Each row was made from one path, in order. Every step used is in the known rows, and no mark comes twice. Write each row's path.
(in the rows, 128 means zero)
Known rows:
nesaz, misisi, nafus, balus, goseg, nugi: [146  59  76 138 186 146 124 119 197 120 112  68 146 149 127 124  77 166
 101 142 158 103  99 145 122 252 157 118  90  66 113  89 130 151 115 147
  75 177 125 136 127 133]
kise, banor, nugi: [126 112 117  93  69 117  67 114 118 103 154 108 137 118 152 111 109 117
 147  89 174  96 124 132 109 153 127 126 157 151 134 114 172 148 124 107
 121 100  74 110 135 125]
nafus, balus, goseg, luvi: [120  88  73 148 149 131 122  82 149 122 137  78 115 148 159 154 111 115
  78  93 131 155 141 107 124 203 160 147 157 121 109  98 148  98 110 122
 106 109  83 129 120 127]
kise, goseg, nugi, banor: [157 118 132 104 128 146 111  82 162  90 137 103 152 124 153 109 158 117
 115  97 140 140 119 131  91 198 130 155 117 114 139 143 145 114 105 131
 123 131 163 113  99 108]
kise, banor, balus, nafus: [124 149  98  99 100 152  92  66 149 140 121 119 141 185 177  94 122 113
 106  64 200  91 145 171  61 141  97 116 136 154 154 142 125 146  74 107
 156 123 120 114  97 105]
nafus, balus, banor, nugi, goseg, kise: [126  95 137 112  90 121 100 108  90  50 106 119  29 134 151 198 104 139
 156 164 147  91  75 120 114 213 136 168 145  92 109 150 163 181 178 129
  91 134  82 152 150 104]
nugi, goseg, kise, banor: [128 137 170  90  88 148 140  65 114 112 126 139  65 129 155 132 117 145
 188 148 103 129 128 117 101 155 120 159 133 157 135 139 155 145 138 114
  99 115 112 114 145 106]
nafus, balus, goseg: [119 101 110 152 148 142 114  99 127 130 151  89 120 137 149 154  99 116
 113 125 137 154 118 125 129 202 148 145 144 102 115 125 139 122 127 137
 129 133 116 132 124 150]
balus, banor, mevo: [115 121 125 115  65 180 122 149 120  86  91 113 127 135 152 112 148 105
 132  97 131 120  92 129 127  74 139 131 104 116 140 159 124 101 159 132
 158 115 121 155 127 122]
mevo, banor, balus, nafus, misisi, nesaz: [135 167 168 133  95 175 109 108 157 133  97 128 172 211 169 132  98 160
  87 103 207  53 130 220  52 161 134 135 157 135 148 151  82 147  94 145
 147 140 147 140  96 159]
vemil, nafus, balus, banor, kise: [146  98 105 156  86 133 120  73  72  66 105 110 132  90 167 155 123 121
 139 188 170 176  98 155 111 174 149 168 165  82 125 194 119 145 162 144
 140 153  94 154 104 166]
mevo, banor, balus: [116 133 141 114 109 139 112  92 127  97 101 131 126 156 182 161 130 122
 139  77 172  92 130 171 101 116 120 135 145 140 141 137 113 176 103 187
 148 115 123 131 141 147]
vemil, nafus, balus, banor, mevo: [137  94 128 140  97 178  95 129  93  63  83  74 142 119 191 161 132 115
 142 175 168 170  70 146 134 118 138 167 126  82 136 177 123  96 191 125
 133 140 126 161 113 139]
misisi, nafus, balus, banor: [129  88 120 137 137 139 122 137 112  99  97 117  92 134 149 185 109 148
 102 118 176  90  90 135 128 153 127 121 125  90 130 144 131 153 143 134
  92 197  94 146 121 163]
kise, goseg, balus, nafus: [145 142 138 135 177  97  97  75 175 131 100  99 101 213 203 136 123 141
 107 149 134 153 174 131  95 170 112 140 140 103 144 150 135 114 114 109
 155 126 183 138  61  67]
misisi, nafus: [140 114 132 134 162 124 142 138 122 139 117 123 103 145 116 138 126 157
 117  94 139  95 124 137 139 136 125 112 118 126 138 111 138 148 123 127
 100 157 122 106 132 136]
mevo, banor, kise: [126 133 148 138  79 133 123  83 113  83 125 133 148 110 160 128 121 133
 172  99 143 124 152 146 104 120 145 135 166 154 132 148 125 178 128 172
 155  93 121 132 121 154]
banor, nugi, goseg, balus, nafus: [130 140 154 126 157  96  64  72 116 121 121 106  35 195 148 132 111 159
 131 142 152  98 157 121 113 203 113 135 152 113 133 130 163 180 161  62
 132  96 139 119 100  65]
luvi, goseg, kise, banor, mevo: [134 102 172  55  94 164 125 120 114  98  97 106 151  99 163  95 134 110
 186 134 139  88  83 109  94 101 123 133 117 157 144 111 160 109  94 100
 115  65 153 100 124 109]
nesaz, misisi, nafus: [143  97 102 147 145 129 152 149 170 139 102 107 141 149 112 124 104 172
 123 113 133  97 126 151 144 152 135 111  97 108 126  83 128 150 116 138
  89 150 117 115 113 123]
vemil, nafus, balus: [148 102 130 153 155 122 100 112  98 104 112  82 147 111 164 175 112 135
 132 207 170 171 102 142 137 173 127 166 158  88 125 146 127 121 164 124
 102 149 139 139 113 150]
nafus, misisi: [128 142 138 139 118 156 112 168 136 136 152 129 161 131 124 112 113 161
 135 142 162 115 148 168 110 157 162 135 130 117 127 136 125 128 126 121
 105 143 132 129 126 146]
luvi, goseg, kise: [143  99 156  84 147 115 175 136 110 112  90 140 120 118 115 148 132 135
 168 180 122  85  90 109 108 140 129 123 119 128 125 115 148 140  83 120
 105 108 158 102 116 117]
mevo, banor, kise, goseg, luvi: [141 116  80 140  81 107 124  43 158  60 107 114 137 148 197 145 152 129
 122  55 124 166 190 148  99 144 161 168 181 152 141 128 148 146  91 178
 135  68 113 137  96 111]
banor, nugi: [132 106 118 121 113 103  87 141 114 104 137 118 114 137 116 126 128 123
 132 111 152  90 116 130 133 161 138 132 147 121 120 113 156 158 134 123
 122  99 103 111 136 114]
luvi, goseg, nugi, banor, balus, nafus: [157 115 126  67 156 162 103  89 138 115 107 107 150 148 120  88 150 119
 103  79 212  40  93 153  48 198  94 111 105 127 149 126 133 156  44  78
 136 108 179  83  73 114]
kise, banor: [123 133 132 102  81 140 108  94 133 122 141 130 151 108 163 107 120 119
 139 108 145 134 136 116  99 122 118 124 146 158 142 132 143 131 119 116
 124 129 102 130 124 138]
misisi, nafus, balus, banor, nugi: [129  69 113 126 125 114  82 152  95  76 107  97  81 135 142 184 103 142
 104  86 197  59  82 141 135 177 137 117 142  84 125 126 158 174 148 128
  90 171  65 132 138 148]
nesaz, misisi, nafus, balus, goseg: [135  66  74 172 169 144 136 123 177 143 124  64 131 167 138 151  73 161
 104 112 139 120 115 151 142 230 156 133 114  79 109  83 132 143 113 149
  89 156 103 118 107 146]
vemil, nafus, balus, banor: [142  98 117 140 100 140 112 112  91  79  90 106 134 120 178 184 122 131
 131 201 168 160  76 141 130 161 135 158 143  74 129 179 131 119 171 124
 118 170 104 157 103 150]
vemil, nafus, balus, goseg, luvi: [146  77  78 158 149 127 129  62 124 112 124  71 139 156 169 164 121 123
  97 140 134 188 117 122 131 217 163 175 175 102 120 120 150  93 127 114
 102 113  87 122 107 126]
mevo, banor, balus, goseg: [112 124 125 130 106 161 127  51 137 116 118 118 124 205 187 160 118 109
 129  58 150 116 126 166 102 156 140 141 147 140 139 129 116 170  99 188
 166  99 111 115 145 146]
nesaz, misisi, nafus, balus, banor: [132  73  82 144 123 138 125 155 160  97  87  98 123 135 147 172  76 164
 116 133 174  94  97 153 135 175 138 116  97  70 119 116 126 153 137 147
  83 195  86 150 106 154]
balus, nafus, misisi: [140 156 125 146 125 164 102 168 152 147 149 116 175 197 119  96 115 172
 123 132 175 101 161 193  78 158 151 124 129 120 133 140 129 117 115  82
 120 138 156 136  82 123]
vemil, nafus, balus, goseg, kise: [150  90 138 149 151 131 155  72  97 114 124  80 126 166 170 178  94 136
 160 210 118 175  69 139 114 223 158 183 159  87 115 144 132 118 140 145
 112 132 127 118 122 120]
misisi, nesaz: [135 132 168 123 117 134 162 108 133 136 106 137 128 116 113 132 114 125
  84 147 121 117  96 118 128 135 123 128 141 130 132 133  95 102 130 129
 135 142 123 127 136 160]

Write each row's path:
[135 124 155 132 170  90 107  73 155 120 106 103  87 154 196 155 134 125
 120 154 118 172 162 113 126 170 128 149 133 103 137 147 135 132 120 144
 141 132 165 136 114  99] => kise, goseg, balus
[148 159 152 144 112 166 130 141 160 163 124 130 173 173 107  97 101 166
  74 152 166  83 122 181  78 171 147 126 139 122 138 141  99  91 114  89
 125 157 150 135  84 143] => balus, nafus, misisi, nesaz
[128 118 144 120 117 106 117  71 150  88  82 122  72 168 200 168 130 128
 110 159 120 164 139 109 111 148 137 148 123  90 145 178 139 124 130 144
 161 157 133 155 105 103] => kise, goseg, balus, banor
[138 147 175 138 114 160 140 145 141 152 129 133 156 124 106 120 103 156
  89 161 148 100 117 161 109 169 159 135 142 123 134 143 103  97 126 120
 110 160 130 141 131 170] => nafus, misisi, nesaz
[133 108 182  93 179  93 121 105 114 123  90 115  98 101 147 145 125 137
 139 191 154 109 131  86 123 150 113 119 128 123 136 121 148 149 101  97
 128 114 165 112 110 125] => luvi, goseg, balus
[163 140 177 151 112 158 144 127 109 141 114 125 174 127 122 124 106 167
 109 218 158 131  89 182 116 168 163 161 160 105 140 158 105  88 152 111
 106 160 135 127 122 169] => vemil, nafus, misisi, nesaz
[123 105  95  93  71 120  76  63 125  89 139 114  80 124 151 119 136 135
 117  53 140 110 158 108 116 181 128 145 175 169 135 101 191 149 133  68
  84  71  54 112 137  96] => kise, banor, nugi, goseg, luvi
[128 159 105 116  94 180  67 109 158 150 147 113 171 195 165  84 112 144
 116  76 229  75 163 217  42 177 138 122 136 144 152 146 127 144  76 106
 131 136 124 122  95 123] => kise, banor, balus, nafus, misisi
[123  87 130 136 130 175  97 159 108  89  86  82  98 128 171 162 122 125
 113  86 172  94  83 144 141 116 132 121 106  93 136 144 128 128 170 128
 110 162 112 146 133 151] => misisi, nafus, balus, banor, mevo
[127 101  78 135 121 137 153  77 151 138 131 113 117 177 134 118 132 116
  82  69  96 147 140 103 118 173 156 137 146 142 126  99 154 102 102 119
 126  91  89 114 121 100] => balus, goseg, luvi
[135 125 166  94 112 191  89 117 120  90 139  88 157  94 123  71 144 104
 140  78 147  99  83 123 102 141 128 133 103 132 138 125 126 107 153 106
 133  93 161 114 125 121] => goseg, nugi, banor, mevo
[153 117 114 102 141 155 100  54 165  94 128 101 121 144 164 123 163  99
  98  55 169 117 112 168  75 213 123 155 119 108 144 144 119 144  78 159
 133 131 159 102 115 108] => kise, goseg, nugi, banor, balus
[122 124 134 136 115 180 137  33 123 143 166  96 101 170 131 122 133  93
 105  17 142 116 100 160 101 213 143 152 141 135 131 128 118 152  90 155
 165  95 105  66 119 140] => nugi, banor, balus, goseg
[149 106  62 150 114 104 138  57 152  94 121 114 119 128 155 119 160 119
  89  65 110 177 186 137 107 171 162 162 164 136 131 126 145 119  83 154
 130  87 117 129 104 104] => banor, kise, goseg, luvi
[120 125 162 126  95 116 124  52  91  91  93 136  73 106 162 125 117 125
 132 158 132 126 132 111  97 146 150 125 141 114 130 186 126 176 146 150
 175 135  97 147 125 128] => goseg, balus, banor, kise
[156 121 115 113 101 123 113  64 157  57 102 128 170 124 182 121 139 131
 140 115 143 148 161 162  81 160 150 152 145 122 143 162 136 159 112 187
 148 110 159 158 126 129] => mevo, banor, kise, goseg, nugi
[133 105 148  84  70 104  97 104 113  93 136 121 120 126 158 121  97 125
 173 113 151  68 100 125  83 162 136 135 159 150 125 114 176 163 118 129
 102  97  88 103 144 101] => goseg, kise, banor, nugi
[152 101 162  61 138 154 124 119 117  94 127 123 156  72 103  97 148 120
 136 131 167  79  85 103  93 171 115 113 110 130 138 122 152 132  90  82
 107 111 159  93 100 143] => luvi, goseg, nugi, banor
[126 169 133 136 101 176  83 128 153 122 120 121 176 229 180 131 106 163
 131  82 218  65 155 223  60 152 133 136 138 133 145 146 116 168  94 141
 147 125 150 141  91 127] => mevo, banor, balus, nafus, misisi
[133 140 146 143  92 156 127  64  92 111 173 113 126  80 112  97 130 108
 149  56 137 122 128 138 100 172 147 147 161 152 121 144 123 159 121 138
 150  90 109  88 102 152] => nugi, banor, kise
[128 124 100 127 133 135 133  83 139 119 114 127  61 138 122 138 150 142
 101  93 100 141 161 109 136 154 129 148 141 146 130 109 147 127 139  94
  89 101  99 125 133  99] => nugi, goseg, luvi
[117 124 176  93 109 103  46  43 108 101 133 105  40 120 179 128 107 136
 159 133 157 120 153 100 116 197 116 141 168 146 141 136 180 189 165  82
 113  98  93 113 147  98] => kise, banor, nugi, goseg, balus
[131  91 114 158 185 142 140 108 120 148 140  81  93 165 140 161  98 147
 101  89 144 128 119 138 137 205 147 128 141 101 123 106 136 138 120 129
 103 162 106 108 130 151] => misisi, nafus, balus, goseg
[122 101 104 112  64 124 101 142 106  79 120 135 109 148 130 142 121 117
 125 104 152  86  93 126 123 144 138 126 136 110 130 139 159 152 138 127
 139 126  76 127 140 112] => balus, banor, nugi
[125 123 126  98  76 130  65  87 110  99 153 119  77 120 146 117 130 135
 157  92 152 118 146 131 123 178 120 143 157 155 137 126 174 166 149  84
 106  92  82 117 146 114] => kise, banor, nugi, goseg
[146 153 153 150 171 123  82 115 179 135 124  98 134 218 185 123 116 166
 112 166 169 140 197 176  76 194 150 147 140  97 147 154 134 113 105 101
 134 148 194 144  61  85] => kise, goseg, balus, nafus, misisi
[129 121 122 126 121 123  93 113 106 107 145 126  60 139 113 138 136 141
 141 111 131 116 136 132 150 179 128 151 145 124 127 119 161 170 160 100
 109  93 108 116 152 108] => banor, nugi, goseg
[137  77  92 154 171 129 118 150 170 122 104  76 135 124 137 161  77 171
 119 134 171  99 119 151 144 197 135 121 112  82 114  83 125 157 131 150
  67 171 115 131 103 149] => nesaz, misisi, nafus, balus
[132 141 127  84  97 148 112  59 137 134 104 127 123 203 181 114 113 119
 142  93 173  73 114 167  39 156 104 128 135 154 141 137 125 160  69 131
 134 121 123 106 103  81] => goseg, kise, banor, balus, nafus
[161 104 144  82 124 155 132  78 100  84 135 123 156  41  89  69 146 121
 145 117 167  86 101 119  78 196 137 121 130 141 134 132 142 164  82 101
 128  91 150  91 101 146] => luvi, goseg, nugi, banor, kise
[117 127 119  97  95 146  95  64 132 127 123 119 123 134 173 122 131 100
 119  79 179 107 129 154  90 146 116 121 141 152 147 138 127 158  91 142
 136 127 102 117 143 141] => kise, banor, balus
[125 102 109  74 114 166 110  43 158 125 128 116 141 155 167  83 123  94
 101  79 173 115 114 142  61 204 135 118 119 133 147 142 136 143  77 141
 147 135 105 120 160 121] => kise, banor, balus, goseg, nugi
[119 115 102 136 140 156 137  63 136 147 130 113  99 186 136 129 134 103
  97  66 132 124 119 161 110 184 144 140 128 121 131 128 113 153  88 164
 165 117 111 101 144 126] => banor, balus, goseg
[123  78 130 103  87 121  82  75 112  97 153  79 111 143 182 147  65 113
 165 119 160 101  93 127  88 238 155 154 177 124 113 110 183 152 120 139
 103 101  69 106 140 119] => nafus, balus, goseg, kise, banor, nugi
[135  94 126 147 190 123 110 135 118 126 117  91 101 125 140 176 102 154
 113 113 174 104 121 137 145 172 121 122 136 102 122 117 129 154 138 130
  78 173 123 125 131 159] => misisi, nafus, balus
[140  69 103 156 172 136 166 114 165 135 112  70 114 181 142 165  58 176
 143 142 120 102  87 144 123 239 158 138 111  80 100  80 136 157 109 172
  73 156 110 109 121 120] => nesaz, misisi, nafus, balus, goseg, kise
[139 180 219 144 157 157 112  78 139 162 107 123  74 180 137 120  93 189
  88 200 151 113 154 152  87 210 135 141 146 118 145 165 107 126 159  64
 122 151 169 141 100 118] => nugi, goseg, balus, nafus, misisi, nesaz
[142 119  87 144  68 132 141  67 136  77 114 142 112 136 157 133 153 109
 119 103 121 173 148 150 106 150 160 156 132 108 139 182 134 136 109 168
 169 132 117 151 101 126] => balus, banor, kise, goseg
[116 107 160 104  98  90  81 107 107  80  96 120  65 143 165 153 103 125
 125 149 158  83 105 103 116 154 138 119 146  99 129 152 156 172 159 122
 145 133  82 135 134 104] => goseg, balus, banor, nugi
[114 131 135 100  72 179  87 118 131 109 127 100 160 111 171  81 129 102
 149  82 150 128 125 126 115  90 125 126 124 157 148 128 143 100 145 113
 137  91 123 130 125 130] => kise, banor, mevo
[138  84 144 144 191 128 163 100 117 137 125  91  72 176 144 175  80 150
 134 119 120  99  88 130 119 222 151 138 141  94 111 109 139 149 120 149
  84 157 119 104 141 129] => misisi, nafus, balus, goseg, kise
[123 112 130  95 117 159 128  59 151  98 100 118 138 184 177 129 119 113
 119  86 160 103 109 158  78 183 141 124 127 120 141 141 123 174  96 187
 160 124 131 139 158 131] => mevo, banor, balus, goseg, nugi
[120 127 160  85  76 161 116 108 119  99 114 102 143 122 178  98 114 109
 184 108 123 108  99 120  91  93 131 143 121 155 136 127 142 105 137 134
 129  87 129 123 141 105] => goseg, kise, banor, mevo
[124 136 160 133  95 192  96 116 109 110 153  82 146 111 136  94 138  96
 151  48 138 120  97 130 125 115 127 150 122 146 134 122 124 104 150 118
 144  73 142  86 109 132] => nugi, banor, mevo
[127 160 170 135 179 121  97  59 131 141 110 119  47 187 152 131 120 161
 125 168 132 133 169 119 110 169 108 135 133 122 137 152 129 156 154  69
 143 126 163 133  93  78] => nugi, goseg, balus, nafus
[144 107  76 134 132 101 132  88 176 106 110 109 119 164 167 144 159 120
  80  79 107 163 164 122 121 148 140 156 142 122 134 111 155  92  90 126
 110 106 124 129 105  89] => kise, goseg, luvi
[136 117 151 112 120 115 121 105  99  98 132 128  45 152 114 149 119 151
 172 135 107  97 107 126 129 194 133 159 138 122 116 121 157 180 154 118
  96  88 116 108 156  77] => banor, nugi, goseg, kise
